Each row was made from one small tree. Brackets hold a mark, then the marks that hang from it, in alphabetical order. Every link used is in the known rows. Write each row's tree.
Known rows:
(M (U K W (Z L))): -352, -135, -217, 130, -163, -1, -195, -10, -75, 38, -168, 202, -66, -170, 185, 263, 39, 192, -204, -133, 244, 143, -409, 247, 174
(M (U J W Z)): -195, 0, -148, 69, -35, 117, -276, 265, -2, -98, -34, -187, -235, -229, 157, 242, -17, 132, -348, -167, 63, -297, -98, 31, 202
(Z L): 38, -115, -78, 18, -134, 22, -29, 29, -35, -78, -154, -106, 171, 127, 150, 127, -281, 136, 472, -220, 102, 309, 71, 35, 329
(Z (L (E (U J K)))): -2, 25, -278, 144, -77, 2, -239, -34, 32, 252, -48, -137, 85, -76, 185, 146, -161, 21, -56, -318, 99, 271, -165, 82, 137
(E (U K W Z)): -341, -54, -163, 239, 16, -230, -1, 53, 15, 26, -188, 245, -102, -140, 132, 171, 155, 108, -223, -240, 118, -114, -226, 0, 106
(U F J W Z): -348, -110, -163, 77, 139, -19, -154, 184, 56, -114, -146, 193, -178, -140, 140, 198, 111, 172, -430, -223, 58, -234, -23, -117, -114
(G T): -55, -232, 46, -43, -135, 51, 25, 217, 97, -413, 45, -147, 157, 80, 190, 41, -108, 150, 324, -174, 2, 33, 283, -105, 401
(U F (J Y) W): -111, -90, -148, 104, 30, 260, -271, 16, -22, -247, -179, 132, -77, -179, 130, -20, -8, 41, -216, -261, 3, -206, 182, -165, -108
(Y J): 243, -211, -18, -30, -52, -11, -113, 134, -31, -80, 39, -355, 121, 152, 115, 102, 50, 144, 239, -275, 118, -82, 127, -148, 366
(G (T (U W Z))): -217, -283, 2, -55, 10, 94, 6, 278, 23, -330, 40, -79, 39, -174, 217, 195, 52, 280, -340, -163, -89, -109, 135, -275, 195
(L (E (U K))): 65, 31, -158, 229, -166, -130, -70, -14, 87, 104, -86, -277, 111, 50, 156, 111, -32, -55, 186, -294, 105, 212, -210, 101, 148
(T G (U F K Z)): 30, -406, -20, 166, 135, -147, 3, 212, 25, -419, -204, 326, 76, -68, 286, 163, 233, 91, -367, -159, 137, 48, -66, -202, -329
(U (J Y) K W Z): -527, -98, -46, 111, -12, 60, -314, 143, -33, -55, 47, 359, -167, -247, 155, 1, 26, 81, -721, -182, 172, -241, 115, 46, -263
(Z (L (E U))): 191, -136, -205, 143, -186, 28, -65, -117, -3, 238, -157, -369, 192, 97, 148, 195, -311, 45, 521, -318, 7, 349, -135, 31, 371
(T U): 309, -119, 11, 54, -52, 92, 61, 191, 4, -332, -120, -441, 146, 21, 163, 131, -116, 58, 142, -218, 2, 101, 143, -160, 204
(F Y): 148, -40, -6, 60, -167, 26, -103, 212, -42, -210, 44, -210, 106, 117, 147, 26, -253, -81, 300, -264, 81, 81, -64, -129, 246
(L E): 115, -32, -8, 74, -242, 20, -127, 94, 58, -10, 29, -487, 134, 198, 145, 114, -223, 14, 296, -263, 81, 204, -2, 66, 131
(L (E (U F W Z))): -125, -163, -208, 235, 3, -106, -21, -54, 43, 228, -236, -61, -53, -39, 126, 273, 96, 86, -26, -317, -23, -8, -302, -57, -5
(E (U Z)): -58, -246, 13, 177, 20, -146, 126, 137, 44, 46, -144, -93, -5, 5, 119, 203, -94, 60, 271, -245, 45, -80, -3, 8, 348
(E L (U Z)): 96, -226, 50, 273, 47, 33, 40, 217, 7, 280, -209, 45, 28, 66, 89, 174, -174, 99, 313, -278, 33, -102, -196, 197, 488
(E (U J W Z)): -184, 15, -162, 110, 127, -59, -100, 179, 40, 69, -155, -34, -201, -201, 109, 205, 12, 123, -309, -277, -60, -332, -2, -126, 210
(G (T (U (K Y) Z))): -346, -385, 49, 33, -8, -15, 33, 260, 98, -391, 79, 273, 155, -144, 276, 162, 54, 75, -632, -131, 252, 175, 2, -271, 88
(F (Y J)): 334, -194, -19, -28, -76, 33, -231, 194, -111, -78, 184, -255, 149, 152, 140, 43, -67, 0, 173, -321, 120, -77, -42, -257, 336
(J Y): 10, -203, 89, 97, -179, 168, -101, 53, -28, -191, -65, -126, 116, 52, 125, -52, -273, -15, 299, -203, 118, -14, 273, 29, 170
(K Y): 9, -67, -48, 40, -122, 16, -41, 113, 37, -286, -109, -122, 121, 103, 137, 96, -162, -56, 134, -216, 243, 161, 19, -175, 260

Write each row's tree:
-163, -396, -110, 119, -107, -51, -64, -3, 14, 265, -96, -14, 122, 129, 180, 273, -198, 136, 184, -235, 179, 371, -197, 110, -2 | (U F (Z (L E)))
-386, -260, -49, 3, 2, 11, -22, 255, 42, -359, 56, 192, 37, -239, 247, 145, 189, 259, -614, -157, 46, -9, 32, -160, 32 | (G (T (U K W Z)))
306, 64, -141, -80, 95, 132, -279, 314, -35, -505, -146, -260, -23, -178, 244, 88, 6, 106, -527, -257, -185, -208, 215, -497, -96 | (T G (U J W))
6, -68, -128, -89, 43, 265, -168, 279, 58, -497, 51, -252, 20, -273, 214, 99, -5, 217, -498, -217, -206, -161, 306, -394, 217 | (G (T (U J W)))
345, -176, -96, 311, 82, 129, 35, 51, 18, 65, -416, 67, 110, 75, 103, 115, -50, 44, 557, -333, 0, 10, -219, 59, 473 | (E L (U F))
129, 71, -349, 200, 57, 65, -210, -26, 55, 66, -195, -259, -73, -124, 130, 178, 65, 29, -124, -369, -97, -96, -143, -183, 14 | (L (E (U F J W)))
-122, -421, 114, -22, -7, 78, 102, 336, 69, -341, 67, -158, 129, -77, 244, 188, -70, 194, -108, -139, -19, 2, 250, -169, 257 | (G (T (U Z)))
-92, -274, -99, 171, 47, 115, -136, 257, 79, -183, -137, -86, -138, -154, 182, 267, 25, 66, -125, -160, 155, -175, -129, 72, 151 | (M (U F J Z))
-145, -269, -28, 36, -198, -33, -105, 53, -3, 318, 22, -174, 134, 141, 171, 233, -338, 141, 211, -213, 161, 339, -122, 160, 69 | (U (Z (L E)))
-355, -124, -229, 173, 11, -187, -24, -63, -50, 200, -273, 412, -29, -147, 150, 231, 62, 186, -90, -246, 119, 111, -259, 91, 188 | (E (U K W (Z L)))
278, -227, -263, 201, -110, 64, -109, -138, -64, 239, -161, -96, 220, 71, 180, 161, -261, -97, 484, -385, 19, 375, -405, -107, 230 | (Z (L (E (U (F Y)))))
437, -85, -17, -42, 99, 95, -208, 369, 13, -497, -67, -325, 69, -82, 262, 91, -119, 40, -255, -225, -103, -161, 274, -396, -32 | (T G (U J))
349, -131, -168, 66, 91, 56, -99, 123, -53, -545, -362, -9, 76, -86, 235, 117, 162, 113, -164, -242, -123, -53, 32, -464, -146 | (T G (U F W))
157, -115, -45, 199, -107, 204, -271, 11, 42, 113, 14, -413, 40, -87, 138, 16, -328, -133, 20, -326, -26, -112, 172, 4, 128 | (L (E (U (J Y))))
98, -11, -253, 167, -99, 148, -151, -2, -27, -324, -305, -154, -55, -94, 147, 192, 152, 102, 196, -209, 55, -59, -224, -20, 261 | (M (U F W))
-135, -68, -85, 96, -127, 50, -156, 150, -27, -88, -115, -197, -124, -100, 137, 234, 1, 142, -32, -144, 92, -151, -226, 68, 267 | (M (U W Z))
-128, 169, -285, 104, -93, 140, -397, 102, 39, -330, -94, 4, -116, -257, 192, 135, 131, -41, -642, -193, 276, -20, -266, -123, 95 | (M (U J (K Y) W))
-310, -453, -17, 3, -18, 18, 15, 199, 17, -198, 42, 266, 214, -135, 283, 202, -29, 263, -255, -122, 124, 295, 68, -30, 179 | (G (T (U K (Z L))))
-70, -299, -82, 423, 139, -54, 63, 110, 38, 189, -344, 514, 46, -18, 133, 175, 129, 81, 76, -279, 197, 1, -399, 249, 219 | (E L (U F K Z))
-254, -107, -149, 47, -194, 0, -206, -5, -45, 308, -35, -91, 41, 60, 149, 259, -224, 207, -38, -235, 85, 248, -186, 70, 31 | (U W (Z (L E)))
-317, -344, -156, 187, -109, -136, -91, -49, 22, 254, -84, 272, 135, 77, 208, 236, -40, 131, -20, -212, 297, 426, -321, 214, -179 | (U F K (Z (L E)))
304, -423, 11, 58, 92, -16, -71, 315, -78, -369, -70, 107, 108, -14, 274, 130, -42, -32, -214, -239, 16, -65, -117, -411, -183 | (T G (U (F Y) Z))
-74, -386, -107, 70, 29, 75, 33, 113, 117, -601, -139, 312, 248, -131, 284, 105, 190, 44, -393, -180, 218, 288, -22, -358, 53 | (G (T (U F (K Y))))
202, 14, -128, 136, -46, 52, -165, 105, 96, 112, -18, -544, 16, -12, 135, 146, -216, -44, 43, -333, -46, -20, 8, -68, 225 | (L (E (U J)))
-330, -195, -99, 167, 70, -81, -172, 311, 44, -110, 83, 427, -71, -96, 201, 87, 51, -48, -514, -232, 248, -55, -218, -64, -216 | (U (F Y) J K Z)
55, 62, -153, 173, -90, 231, -353, -42, -16, 103, -42, -305, -58, -177, 117, 24, -188, -56, -208, -349, -87, -195, 93, -92, 90 | (L (E (U (J Y) W)))
-201, -27, -184, -25, 44, 163, -213, 262, 58, -507, 47, 30, 8, -321, 252, 54, 180, 198, -745, -204, -68, -89, 179, -300, 39 | (G (T (U J K W)))
10, 24, -267, 218, -147, 127, -262, 3, -77, -320, -158, 114, -40, -151, 184, 95, 196, -51, -103, -238, 190, 50, -586, -34, 103 | (M (U (F Y) K W))
-123, -279, 93, 143, -105, 252, -295, 213, -1, -76, 40, -188, -109, -187, 165, 89, -247, -18, -219, -136, 156, -308, 125, 164, 168 | (M (U (J Y) Z))
0, 83, -198, 100, -46, 46, -113, 69, -9, -369, -186, 55, 75, -165, 188, 120, 133, -2, -559, -223, 219, 197, -141, -302, -52 | (T (U (K Y) W))
